Known rows, with every way that one mark hangs from another
Z{M{K}}: [ 10   5   1  -1   2  -4   0  -2  -2   1  13  -8  -2   9  -1   2  -1   3
  -2   3   3   1  -1  -2  -1  -8   0   0  -2   1   5   5   1   5   0   6
   1   6   4 -11   0]
X{K{C{J{B}} D}}: [ -1  -4  -3  -7  -5   5   7   1   1   5  25  -3  -5   9   4  -5  -2 -12
   6   7   6   0 -18  -4 -15  -3  -3   6  -7   3 -15   0   4  -9   4  -1
   4  14  13  -8   2]
H{X{K{C{J} M}}}: [-11  -5  -3  -5   2   1   5  -3  -2   4   7 -13  -5   5   3   2 -14  -4
  11  16   9   7 -15   3 -16  -3  -2   5  -1   0 -18   5   3  -5   2   8
  -1  16  12 -13   1]
M{K{C{J{Q}}}}: [  1  -4  -3 -12  -4   0   4  -3  -1   2  24  -3   0   1   0   3 -10  -6
  11  15   0   3 -14   0 -11  -8   3   7  -3  -2  -5  -4  -4  -9   9  14
  -3   7   4  -1   2]
X{K{C{J} M}}: [ -7  -6  -2  -8   2  -1   8   1  -2  13   9 -11  -5   6   5  -2  -7  -4
   9  12   9   7 -12   2 -13  -1  -3   6  -4   2 -13   5   5  -5   4   7
  -1  15  10 -20   3]
Q{J{A B T}}: [-11  -3  -3  -9   1  -2   8  -5  -2   1  10  -3  -3  16  -4  -1   3   0
   8  -6  -5  -2  -5  11  -4  -5  -5  16  -4   2  -9 -16  -5  13   7   1
   1   3  13   9  -4]
Q{J{B T}}: [-6  1  2 -9 -4  3  6 -4  0 -3  8 -1 -4 12 -4 -4  2  3  8 -7 -5 -1  1  9
 -1 -2 -6 12 -2  0 -2 -9 -2 -2  8  3  6  6 13  9 -1]
E{K{M}}: [  1   0   1  -7   4  -9   1   3  -4  10   0  -7  -2   4   2   1   2   5
  -2   7   2   2  -2   1  -7  -3 -10   2  -1  -2  -4   5   2  -4  -4   1
   3  15  12 -31   1]
J{B}: [-1  2  1 -2  0  1  2 -1  0 -2  7 -1 -2  5 -1 -2  4  0  2  2  0 -1  1 -4
 -1 -5 -4  8  0  0  0  0 -1 -6 -2 -4  3  9  4  6  4]
K{C{J}}: [ -9  -5  -1  -5  -4   3   3   3   0   1   7  -3  -1   3   1  -1  -5 -10
   3   5   1   3  -6   0 -10   1   3   5   1   2  -8   1   1  -2   2   5
  -3   1  -5   7  -2]
K{C{J{B}} D M}: [ -1  -6   0  -7   4  -3  10   5   0   7  15  -3  -3   9   6 -10   0  -7
   2   5   5   1  -9  -4 -17  -6  -9  14  -3   4 -13   3   6  -1   6  -1
   8  20   1 -12  -1]
X{K{D M}}: [  8  -2  -1   0   5  -4   8   0  -1  14   9  -4  -2   4   6  -4  -1   3
  -1   4   7   0 -11   1  -7  -2  -9  -1  -7   0  -9   4   7   2   5  -2
   6  14  15 -34   4]
E{K{C M}}: [  3  -4   3 -10   3  -4   3   2  -4  15   6 -12  -3   6   4  -1  -1   1
  -3  13   4   2   0   0 -13  -2  -9   7  -1  -2  -8   9   2  -8  -7   2
  -2  23   8 -37   0]
M{K{C D}}: [ 17  -2   2  -5  -4   5   0  -3   3  11  27  -6  -2   3   5  -3  -4  -5
  -3   8   3  -2 -10  -3 -10  -4  -3   1  -2   2  -7   3   0  -1   4   1
  -1  14  -1 -19   1]
H{X}: [-4  1 -1  3  0  3 -3 -4  1 -8 -3 -3 -1 -3  0  3 -6  0  2  3 -1  0 -5  0
 -4 -4  2  1  4 -3 -5  0 -2  2 -2  0 -2 -1 -1  6 -1]
W{Q{J{B}}}: [  1   7   2 -10   0  -1   0  -3   1  -7  10   9  -5  -2  -2  -8   1   3
   9   2  -8  -2   3   2   1  -9  -3  12   2  -1 -10  -4  -1 -16  12   2
   4   5  13  12   7]
W{Q}: [  6   2   2  -4   3  -3  -1   0   0  -5  -1   6   0 -10  -1  -3  -1   2
   4   4  -6   0   6  -2   2  -4   0   5   1  -3  -6  -2   0  -9   7   2
   0  -4   2  -3  10]
X{K{C{J{B}} M}}: [ -8  -5  -2 -10   2   0   9   0  -3  11  14 -11  -7  12   4  -4  -3  -1
   9  14   8   5 -13   0 -14  -5  -6  12  -3   1 -13   4   4 -12   4   3
   3  22  14 -15   6]
W{Q{J}}: [  2   5   2  -7   0  -2  -3  -1   1  -5   5   8  -2  -7  -2  -5  -3   0
   7   1  -8   0   2   6   1  -3   0   4   1  -1 -10  -3   0  -8  14   6
   0  -3  11   4   3]
E{K}: [  0   2   0  -4  -1  -4  -3   1  -2   1   3  -5  -1   2   0   3   1   0
  -1   3  -1  -1   1   0  -3   1  -5  -3  -1  -2  -1   2  -1  -6  -4   1
  -1   6  10 -15   1]
Z{M{K{C{J{A}}}}}: [ -3  -4  -3  -7   3  -5   4  -1  -3   6  18 -14  -3  16  -1   5  -7  -8
   5   9   2   4 -11  -2 -15  -8   4   8  -3   5  -9  -1  -1  21   2  10
  -6   6  -3  -5  -6]
X{K{C D M}}: [  8  -7   1  -4   4   0   7  -1   0  20  14  -7  -4   4   8  -6  -3  -2
   0  10   9   1 -12   0 -14  -2  -8   5  -6   2 -15   7   5  -5   1  -1
   3  21  11 -39   2]
X{K{C{J{A}} M}}: [-12 -10  -4  -8   6  -5  10  -1  -5  19  10 -13  -4   9   3   1  -5  -5
   9  14   8   6 -16   4 -16  -5  -2   9  -7   4 -21  -2   1  11   4   6
  -5  12  12 -20  -1]

Rows
[  8  -7   0  -9  -6   0   6   0   2   5  27  -7  -2   8   0  -3  -6  -8
   4   3   1   2 -13   4 -12  -1  -2   6  -3   2  -6  -6   1   5  10   8
   2   5   1 -12   1] => M{K{C{J{T}} D}}
[ -8  -6   0  -7   2  -3   6   4  -2   7   2  -7  -2   6   4  -3  -5  -4
   4   9   4   5  -6   2 -11  -2  -2  10   1   2 -10   5   4   2   3   6
   0  11  -2 -11  -2] => K{C{J} M}
[ -7  -8  -3  -9   6  -6  11  -5  -5   1   8  -1   2  11  -6   3   3   2
   8   3  -6  -3  -3   4  -6  -9  -6  21  -8  -4  -4 -20  -8   9   2   0
   3  -1  10  -3   2] => J{A B Q T}
[  2  -5   1  -8   4   1   6  -3  -2  19   7 -12  -5   4   5  -2  -4   2
   3  14   7   4  -9   1  -9  -1  -5   5  -4   1 -11   7   3  -9  -2   3
  -1  20  13 -31   5] => X{K{C M}}
[ -1  -7   0  -6   2  -3   7   6   1   8   9  -2  -1   5   7  -7  -4  -8
   1   5   4   3 -11   0 -14   0  -6   7  -2   4 -14   3   8   7   5   2
   6  12  -4 -17  -4] => K{C{J} D M}
[ 13   1   3  -7   2   0   0  -3  -2   6  14 -12  -4  10  -1   0  -5  -3
  -2   9   2   2  -4  -5  -8  -8   1   4  -1   3  -1   7   1   2  -5   8
  -4  14  -1 -15  -1] => Z{M{K{C}}}
[ -5  -4  -2  -4   7  -4   9  -4  -4   1  10   2   3   8  -2   3   3  -1
   7   7  -4  -3  -5  -2  -6 -13  -4  16  -6  -3  -6 -13  -6   6   2  -2
  -1   3   7   2   1] => J{A B Q}
[-12  -3  -1  -5  -2  -2   7   1  -2  -8   7  -3  -2  11  -5  -1   1  -2
   8  -4  -2   2  -1   4  -3  -2  -2  12  -2  -2   2 -11  -1   2   5   3
   8  -2   5  11   2] => C{J{B T}}
[ -3  -5  -4  -8  -1  -1   5  -3  -1   7  23 -10  -2   7   0   4  -6  -7
   8  12   3   3 -16   2 -12  -7   5   6  -2   4 -14  -4  -5  12   8   9
  -9   7  -1  -1  -1] => M{K{C{J{A}}}}
[  4  -2  -2   2   6  -2   4  -3   0   7   8  -6  -2   0   6  -1  -8   1
   3   8   7   1 -14   1 -10  -4  -8  -1  -4  -1 -15   5   4   1   5  -1
   5  13  15 -25   3] => H{X{K{D M}}}
[ -6  -8  -4 -11  -1  -3   7  -5  -2   9  21 -14  -2  11  -4   5  -6  -5
   8   7   0   4 -12   8 -12  -5   2  11  -4   2 -12 -12  -6  17   8  11
  -7   1  -1  -6   0] => M{K{C{J{A T}}}}
[  2   1   3 -10  -2  -3   2  -3   0  -4   2   7  -3  -3  -5  -6  -2   1
   9  -4 -10   0   6  11   3   1  -2   9  -1  -4  -7 -10  -1  -4  13   7
   3  -6  12   1   4] => W{Q{J{T}}}
[-10  -5  -3  -7   0  -2   6  -4  -2   4   5  -3  -1  10  -4   2  -1  -2
   6  -6  -5   0  -4  14  -3   1  -1   9  -4   2 -10 -15  -4  21   9   5
  -2  -5  11   5  -6] => Q{J{A T}}
[ -7  -5  -3  -5  -4   5   4   0   0   4  12  -8  -4   5   1   2  -7  -8
   8   9   7   5 -12   1 -10   3   3   1  -3   2 -11   2   1 -10   3   6
  -4   5   9  -6   2] => X{K{C{J}}}
[-11 -12  -3 -10   9  -9  13   2  -5  10   8  -3   2   7   3   1  -7  -4
  10  14   0   4 -12   4 -17  -7  -3  18  -6   0 -18  -8  -2  17   6   8
  -3   7   2 -13  -5] => K{C{J{A Q}} M}
[-16  -2  -5  -3   3  -4   7   1  -3  -2  10  -3  -1  11   0   2   2  -6
   7   0  -2   0  -8  -1  -7  -7   1  10  -2   3 -11  -9  -2  15   6   1
  -1   1   1  15  -2] => C{J{A B}}
[ -5  -2  -4 -10  -1   0   7  -4  -2   6  30 -13  -5  13   0   2  -3  -5
   9  12   2   1 -14  -2 -13 -13   1  12  -1   3 -13  -5  -5   6   6   5
  -5  14   2   8   3] => M{K{C{J{A B}}}}
[-15  -8  -2  -8   7  -6  12   2  -3  12  10  -9  -3  14   3  -2  -1  -4
   7  11   4   3 -10   0 -16 -10  -5  19  -3   4 -19  -2   0  13   2   2
  -1  18  -1  -4  -2] => K{C{J{A B}} M}
[ -6 -12  -3  -5   8  -6  10   6  -1  15  11  -4   0   8   7  -4  -4 -10
   1   6   4   1 -16   1 -19  -3  -4  11  -4   5 -20  -2   3  25   6   1
   0  12  -5 -18  -7] => K{C{J{A}} D M}
[ -2  -1  -1 -14  -3   0   8  -3  -1  -1  31  -4  -2   8  -1   1  -5  -3
  12  17   0   1 -11  -3 -13 -14  -1  14  -2  -3  -5  -6  -4 -14   9   9
   0  13   9   3   5] => M{K{C{J{B Q}}}}
[ -2  -4   1  -8   2  -4   9  -3  -2  -6   5   1   1   8  -6   0   3   3
   7   3  -5  -1   4   3  -2  -6  -7  17  -5  -7   4 -14  -5  -7   2   0
   7   1  10  -5   5] => J{B Q T}
[-14  -6  -5  -4   4  -8   8   1  -4  -2   7   4   5   3  -2   5  -4  -6
  11   4  -4   1 -12   3  -8  -5   3   9  -5  -1  -9 -15  -4  16   7   7
  -2 -10   5   5  -5] => C{J{A Q}}
[ -1  -5   0 -11  -6   1   4  -2   0   2  20 -12  -3   8  -3   1  -7  -4
   8   7   2   5  -8   6  -8  -1   1   7  -1   0  -5  -5  -3  -1   7  12
  -2   4   1  -5   3] => M{K{C{J{T}}}}
[  3  -6  -4  -7  -1  -1   5  -1   1  11  28  -6  -1   7   4   2  -6 -10
   3   8   2   0 -20  -1 -17  -6   1   4  -4   6 -18  -5  -1  18   9   5
  -5   7  -3  -6  -2] => M{K{C{J{A}} D}}
[  0 -10   1  -8   5  -6  10   6  -2   5  11   4   3   3   6  -5  -6  -7
   5  12   2   2 -13   0 -17  -4  -8  14  -5  -1 -14  -2   4   4   7   5
   6  10   2 -22  -5] => K{C{J{Q}} D M}
[  4  -2   0 -10   1  -5   6  -2  -4  -1  19  -6  -1  10  -1   2  -9  -6
   9  13   1   4 -11  -3 -13  -9   2   8  -5  -1  -1  -1   0   2   4  15
  -1   6   3 -11  -2] => Z{M{K{C{J{Q}}}}}
[ -1   1  -1 -11  -5   4   3  -2   0   2  27  -9  -5   9   1  -2  -4  -4
   8  10   3   2 -10  -3 -11 -10   1   8   0   2  -5   1  -1 -10   5   6
  -1  15   3   9   4] => M{K{C{J{B}}}}
[ -8  -7  -1 -12   4  -6  12   2  -4   4  11  -2  -1   9   3  -4  -3  -2
  11  14   2   3  -6  -1 -15 -10  -8  21  -3  -3 -10  -2   1  -8   4   5
   5  16   6  -8   0] => K{C{J{B Q}} M}
